Each row was made from one walk, in order. Every step used is in the known rows, and no mark comes twice. Write each row's walk.
Known rows:
tideg/muril/gumid/zekos/vefe: [ 0.82 -2.74 -1.38  1.13  0.21  1.02  1.30 -2.60  1.31  2.49 -1.52 -4.10
  0.52  1.85 -0.71  3.15  1.66  1.12 -2.96  2.79  0.02 -1.43  1.92  0.67]
gumid/fato/tideg/muril: [-0.16  0.74 -3.04  0.19  0.76  0.69  0.03  1.44  2.00  1.99 -1.81 -1.97
  1.35  1.91 -1.73  1.67 -0.57  3.87 -0.49  2.17  1.95  1.49 -2.82  1.23]
zekos/vefe/muril: [ 0.75 -1.06  0.02  0.86 -3.08  0.32  1.37 -0.45 -0.19  1.08 -1.45 -1.60
 -0.34 -0.09 -1.10 -0.61  1.25  0.26 -1.87  1.20 -1.93 -1.61  1.02 -2.13]
muril/gumid/fato/vefe/zekos/tideg: [ 0.44 -3.42 -0.04 -0.59 -1.45 -0.51 -1.84 -0.68  1.16 -2.60  0.05  0.77
  0.27 -1.66  1.14 -2.09  0.40 -1.16  0.90  1.33  1.06  1.85 -0.46 -0.30]
zekos/gumid/fato: [-0.77 -0.36 -0.93  1.25 -1.89 -0.45  0.73 -2.50  0.70  0.30 -1.73 -0.60
  1.11  0.83  1.89  1.15 -3.33 -0.97 -0.87  1.17  3.71  2.17 -3.12  0.90]
fato/tideg/muril/vefe/zekos/gumid: [ 1.49 -1.37 -1.56  1.05  2.22  0.58 -0.14 -0.44 -1.43 -0.48 -1.50 -0.83
 -0.93  2.78  4.88  1.11 -3.55 -0.58 -2.85  2.34 -0.92  0.97 -1.71  1.73]
vefe/muril/gumid/zekos: [-0.01 -3.67  1.48  0.13 -3.15 -0.96  0.23 -1.74  0.07  0.37  0.11 -2.38
  0.52  2.22 -1.15  1.09  5.23 -0.11 -1.33 -1.64 -0.65 -0.13  0.62 -1.98]
muril/gumid/fato/vefe: [-1.02 -2.48 -2.18  1.38 -0.33 -3.03 -1.55 -1.88  2.61  2.21  1.11 -2.28
  0.18  0.21  1.18 -0.62 -1.17 -0.70  1.59 -3.29  3.05  1.33 -0.24  1.22]
tideg/muril/vefe/zekos/gumid/fato: [ 0.18 -0.92 -1.84  0.76  0.03 -0.37 -0.09 -1.99  0.07 -0.03 -1.91  0.28
  0.51  2.36  4.28  1.02 -3.60 -0.43 -1.07  1.60  3.42  3.48 -2.74  1.29]
tideg/muril: [-0.24  0.25 -1.41  0.20  2.25  0.94 -0.02  1.70 -0.29  0.36 -0.60 -2.27
 -0.02  2.39 -0.98  0.50  0.87  2.99  0.93  1.93  1.75 -0.47 -0.42  0.75]
muril/vefe: [ 0.95 -0.65 -2.49 -0.06  1.27 -1.40  0.27 -0.57  0.06  0.01 -1.01  1.70
 -0.96  2.17  2.60 -0.52 -1.95 -0.26  0.66 -3.03 -1.41  1.12  1.84  0.56]
vefe/zekos: [ 1.07 -1.00  1.54 -0.85  0.26  0.58 -1.25 -0.26 -0.73 -1.21  0.99  1.84
 -0.57 -1.25  2.17 -0.35  0.26 -0.86 -1.43  1.53 -0.48  2.03 -0.76 -0.64]
gumid/fato/tideg/muril/vefe/zekos: [ 1.65 -1.08 -2.51 -0.93  1.53 -0.54 -1.01  0.21  0.67  0.38 -1.14  1.97
 -0.05  1.83  3.11  0.53 -1.92  1.09 -1.06  0.50 -0.27  3.81 -1.16  0.67]
tideg/muril/gumid/fato/vefe/zekos: [-0.03 -2.69 -1.09  0.28  1.03 -1.56 -2.54 -0.66  1.19  0.76  1.71 -1.09
 -0.23  0.22  2.62 -0.58 -0.06 -0.36  0.34 -0.18  2.63  2.69 -1.18  0.88]
vefe/zekos/tideg: [ 1.18 -1.79  1.38 -1.35 -1.03  1.66 -0.74  0.47 -0.40 -4.09 -0.82  2.36
  0.27 -1.93  0.30 -1.50  1.17 -0.45 -0.13  3.58 -0.96  1.12 -0.29 -0.92]
tideg/muril/gumid/fato/vefe: [-1.34 -2.36 -3.04  1.39  0.79 -2.43 -1.40 -1.21  2.61  2.42  0.90 -3.53
 -0.03  1.27  0.63 -0.40 -0.77  0.77  2.03 -2.42  3.92  0.90 -0.66  1.67]
vefe/muril/gumid: [ 0.63 -2.80  2.07 -0.32 -3.61 -2.43 -1.06  0.74 -1.23  0.48  1.02 -3.08
 -0.78  1.16  0.07 -0.64  2.53 -1.69 -0.25 -2.41 -0.35 -0.68  0.24 -2.06]
zekos/vefe/muril/tideg: [-0.62 -1.34 -1.22  0.23 -1.93 -1.19  0.44  0.53 -2.63  2.45 -1.02  0.47
  0.68 -0.04 -2.27 -1.30 -0.51  1.71 -4.19  0.37 -2.79 -2.21  0.99 -2.21]
vefe/muril: [-0.14 -0.88  1.13 -0.13 -3.01 -0.51  0.20  0.90 -0.85 -0.28 -0.40 -0.46
 -0.21  0.51 -1.15 -1.56  2.64  0.23 -0.20 -1.18 -1.19 -0.55 -0.28 -2.52]
zekos/tideg/muril/gumid/fato: [-0.18 -1.89 -0.63 -0.44 -2.28 -1.12 -0.66  0.15  1.21 -0.11 -1.07 -2.21
  1.35  1.28 -0.43  0.73  0.11  0.74  1.35  0.94  4.79  1.89 -1.92  0.28]

Which walk is each row?
[ 0.79 -0.34 -4.83 -0.13  2.07 -1.21  0.45  0.62  1.51  1.58 -2.33  0.02
  0.09  3.82  1.17  0.84 -2.41  2.65  0.39 -1.31  0.09  2.03 -0.17  1.50] => gumid/fato/tideg/muril/vefe
[ 0.13 -2.40  0.14  0.24 -4.78 -2.25 -0.16 -1.60  1.37  2.07 -0.74 -2.19
  0.85  0.34  0.23  0.63 -0.25 -1.11 -1.11 -0.69  2.33  1.55 -0.77 -1.08] => zekos/vefe/muril/gumid/fato
[ 0.13 -0.61 -1.37 -0.48  1.41  2.13  0.28  2.26 -0.07 -2.09 -2.01 -1.41
  0.33  1.46 -2.18 -0.74  1.64  3.08  1.60  3.61  1.30 -0.82 -0.52  0.29] => zekos/tideg/muril
[ 1.37 -1.87 -0.19  1.02  1.04 -0.35 -0.23 -1.63 -1.92 -1.35 -0.64  0.56
 -1.21  1.66  5.82  0.55 -3.44 -2.84 -2.30  1.20 -0.70  1.36 -0.74  0.76] => muril/vefe/zekos/gumid
[-1.40 -1.96 -1.34  2.05 -2.57 -1.72  0.13 -1.37  0.74  0.57 -0.54 -1.98
 -0.24  1.04  0.24 -2.29  0.10 -0.21  0.12 -2.17  1.23  0.13 -1.81 -1.26] => zekos/gumid/fato/vefe/muril
[ 1.10 -3.06  1.39  0.66 -3.62 -1.90 -0.39 -0.35 -0.74  1.60  0.23 -3.64
 -0.62  0.60  0.28  0.08  1.40 -1.69 -1.92 -0.64 -0.81 -1.47  1.58 -1.55] => zekos/vefe/muril/gumid
[ 0.70 -0.54 -3.49  0.22  3.20 -0.63  0.24  0.81 -0.10  0.57 -1.43 -0.24
 -0.72  4.13  1.68 -0.09 -1.25  1.98  1.66 -1.49  0.03  0.61  1.67  0.96] => tideg/muril/vefe
[-0.40 -1.34 -0.89 -0.10 -1.47 -1.74 -0.77 -0.28  1.05  1.59 -0.32 -2.66
  1.12  1.93  0.22  1.60 -0.35  0.61  0.87 -0.19  4.86  2.26 -1.88  0.83] => tideg/muril/gumid/fato
[-1.82 -1.71 -1.92  0.71 -0.50 -2.68 -0.87  0.97 -2.10  1.91  0.66  0.41
  0.30  0.45 -2.10 -2.96  0.39  1.54 -1.82 -2.69 -1.99 -1.89  0.43 -1.77] => fato/vefe/muril/tideg
[ 1.89 -2.09 -0.32 -1.56 -0.37  0.60 -0.58  0.15 -0.28 -4.11 -1.68  3.31
 -0.41 -0.28  1.92 -1.94 -0.10 -0.80  0.28  1.73 -1.88  1.65  1.03 -0.74] => muril/vefe/zekos/tideg
[ 0.41 -0.29 -1.98  0.49  1.08  1.12 -0.16  0.62  0.88  1.05 -1.78 -1.99
  1.08  1.86  0.73  1.98 -1.91  2.29 -2.01  3.82  1.96  1.80 -3.94  1.58] => vefe/zekos/gumid/fato/tideg/muril
[ 1.27 -2.89  0.94 -0.93  0.12 -0.25 -1.81  1.74 -0.97 -1.42  0.25 -3.01
 -0.25  1.21  0.56  0.24  1.98  0.19  0.58  2.46  1.75 -0.03 -0.18 -0.07] => vefe/zekos/tideg/muril/gumid
[ 0.86 -1.63 -0.57 -0.15  0.64 -1.20 -1.21  1.90  0.19  1.95  0.33 -4.57
  0.15  2.29 -0.09  1.67  0.68  1.08 -0.62  0.43  0.76 -0.60 -0.56  1.31] => fato/tideg/muril/gumid
[-0.32 -1.66 -1.89 -0.07  1.40  1.36 -0.79  0.92  1.11 -2.02 -1.44 -0.55
  0.66  0.72 -0.56 -1.48  0.94  2.67  1.53  3.53  2.84  1.47 -1.60  0.41] => gumid/fato/vefe/zekos/tideg/muril
[ 0.31 -2.43 -0.54 -0.53 -0.86  0.57 -1.16 -0.76  1.51 -3.10 -0.69  2.18
  0.54 -2.01  0.59 -2.20  0.09 -0.29  0.86  2.00  0.48  1.93 -0.80 -0.24] => gumid/fato/vefe/zekos/tideg
[ 0.08 -3.48  0.58  0.66 -2.18 -3.19 -1.54 -0.02 -0.09  1.23  1.66 -3.83
 -1.14  1.01  0.56 -1.56  2.22 -1.60  0.55 -3.64 -0.08 -1.12  0.95 -1.26] => fato/vefe/muril/gumid
[ 0.08 -1.42 -1.51  0.01  2.54  1.93 -1.00  1.82  0.28 -2.35 -0.66 -0.99
  0.03  0.73 -0.51 -1.58  1.74  2.66  1.53  3.58  1.02  0.11 -0.27  0.49] => fato/vefe/zekos/tideg/muril
[-2.27 -1.74 -2.37  0.66 -1.51 -2.95 -0.88  0.29 -1.12  2.27  0.06  0.89
  0.96  0.35 -2.06 -2.59 -0.08  1.64 -1.62 -3.03 -0.44 -0.56 -0.43 -1.66] => gumid/fato/vefe/muril/tideg
[-0.24 -1.65 -1.53 -0.23  1.20  2.68  1.02  0.66  0.69 -2.24 -2.69 -1.44
  1.12  2.13 -3.20  0.24  3.72  4.11  1.00  3.78  1.06 -0.71 -0.26 -0.11] => gumid/zekos/tideg/muril
[ 1.65 -1.59 -0.42 -0.91  1.21 -0.66 -1.12 -0.38 -0.79 -0.86  0.17  2.97
 -1.04  0.66  4.15 -0.64 -1.52 -1.35 -0.86 -0.80 -1.60  2.70  0.87 -0.26] => muril/vefe/zekos
[-1.70 -1.45 -2.81  2.74  0.45 -1.46 -0.39 -2.76  2.01  1.42 -0.25 -1.44
  0.24  0.41  2.00 -0.70 -2.96 -0.70  0.37 -1.38  3.06  0.83 -1.63  1.77] => zekos/gumid/fato/vefe
[ 1.60 -1.14 -1.24 -0.91  2.76 -0.15 -1.08  0.42 -1.00 -0.65 -0.21  1.67
 -1.11  2.07  3.65 -0.33 -0.67  0.29 -0.30  0.35 -0.52  2.44  0.57  0.25] => tideg/muril/vefe/zekos
[ 0.77 -1.01 -0.52 -0.84  1.40  2.46 -0.49  2.01 -0.65 -2.82 -1.38 -0.42
  0.40  0.72 -0.82 -0.82  1.82  2.51  0.82  4.71  1.00  0.43 -0.93 -0.26] => vefe/zekos/tideg/muril
[ 0.89 -1.02 -3.56 -0.52  2.40  0.10  0.66  1.32 -0.13 -1.56 -2.55  0.35
 -0.45  3.30  0.75 -0.91 -0.67  2.24  1.94 -0.01 -0.12  0.41  1.86  0.65] => zekos/tideg/muril/vefe
[-1.02 -2.73 -3.14  1.21  0.02 -1.87 -1.40 -0.70  2.68  0.62  0.05 -2.76
  0.53  0.74 -0.25 -1.33 -0.37  0.94  2.39 -1.09  3.65  0.97 -0.47  1.06] => zekos/tideg/muril/gumid/fato/vefe
[-1.10 -1.73 -1.42  1.31 -2.65 -1.83 -0.36 -0.78  1.70  0.88 -0.16 -0.88
 -0.01  0.43 -0.89 -2.61  1.56  0.44  1.11 -3.04  0.67  0.69 -1.02 -1.53] => gumid/fato/vefe/muril
[ 0.31 -2.07 -0.34  0.22  1.73 -0.25 -1.84 -0.77  0.28 -0.32  1.98  0.83
 -0.98 -1.16  2.59 -1.47  0.02 -1.06 -0.21 -0.05 -0.65  1.34  0.02  0.23] => fato/vefe/zekos
[-0.24 -2.14  0.69 -0.03 -4.65 -2.85 -1.07 -0.82  0.67  1.14 -0.21 -1.62
  0.85  0.98  0.28  0.00  0.43 -1.13  0.22 -2.29  2.84  2.36 -1.62 -1.23] => vefe/muril/gumid/fato
[ 0.11  0.40 -2.16 -0.15 -1.88 -0.74  0.08 -0.27  2.66  1.95 -1.33  0.37
  1.90 -0.63 -0.90  1.21 -2.20  1.21 -1.70  0.36  0.06  2.37 -2.90  0.77] => gumid/fato/tideg
[ 0.16 -4.69 -0.13  0.08 -2.78 -0.11 -0.13 -1.43  1.18 -2.49 -1.01 -1.59
  0.55  0.41 -2.15 -1.47  4.90  0.52  0.49 -0.12 -1.15 -0.89  1.02 -1.75] => fato/vefe/muril/gumid/zekos/tideg
[-0.16 -3.08 -0.30  0.43  0.26  0.09 -0.13 -1.29  0.60  1.02 -0.10 -3.33
  0.70  2.96 -1.00  2.55  4.16  1.55 -0.67  0.26  1.29 -0.26  0.50 -0.07] => tideg/muril/gumid/zekos
[ 1.15 -1.47 -0.84  1.25  2.27  0.46 -0.01 -0.97 -2.11 -1.05 -1.27 -0.62
 -1.16  2.98  5.39  0.59 -3.03 -1.36 -1.99  2.10  0.37  1.16 -0.92  1.44] => tideg/muril/vefe/zekos/gumid
[ 0.35 -1.08 -1.08  0.69 -1.18 -0.80 -0.05 -2.59  0.21 -0.41 -1.80  1.29
  0.45  1.32  4.69  0.75 -4.20 -2.00 -1.57  0.57  2.40  3.91 -2.48  0.81] => muril/vefe/zekos/gumid/fato
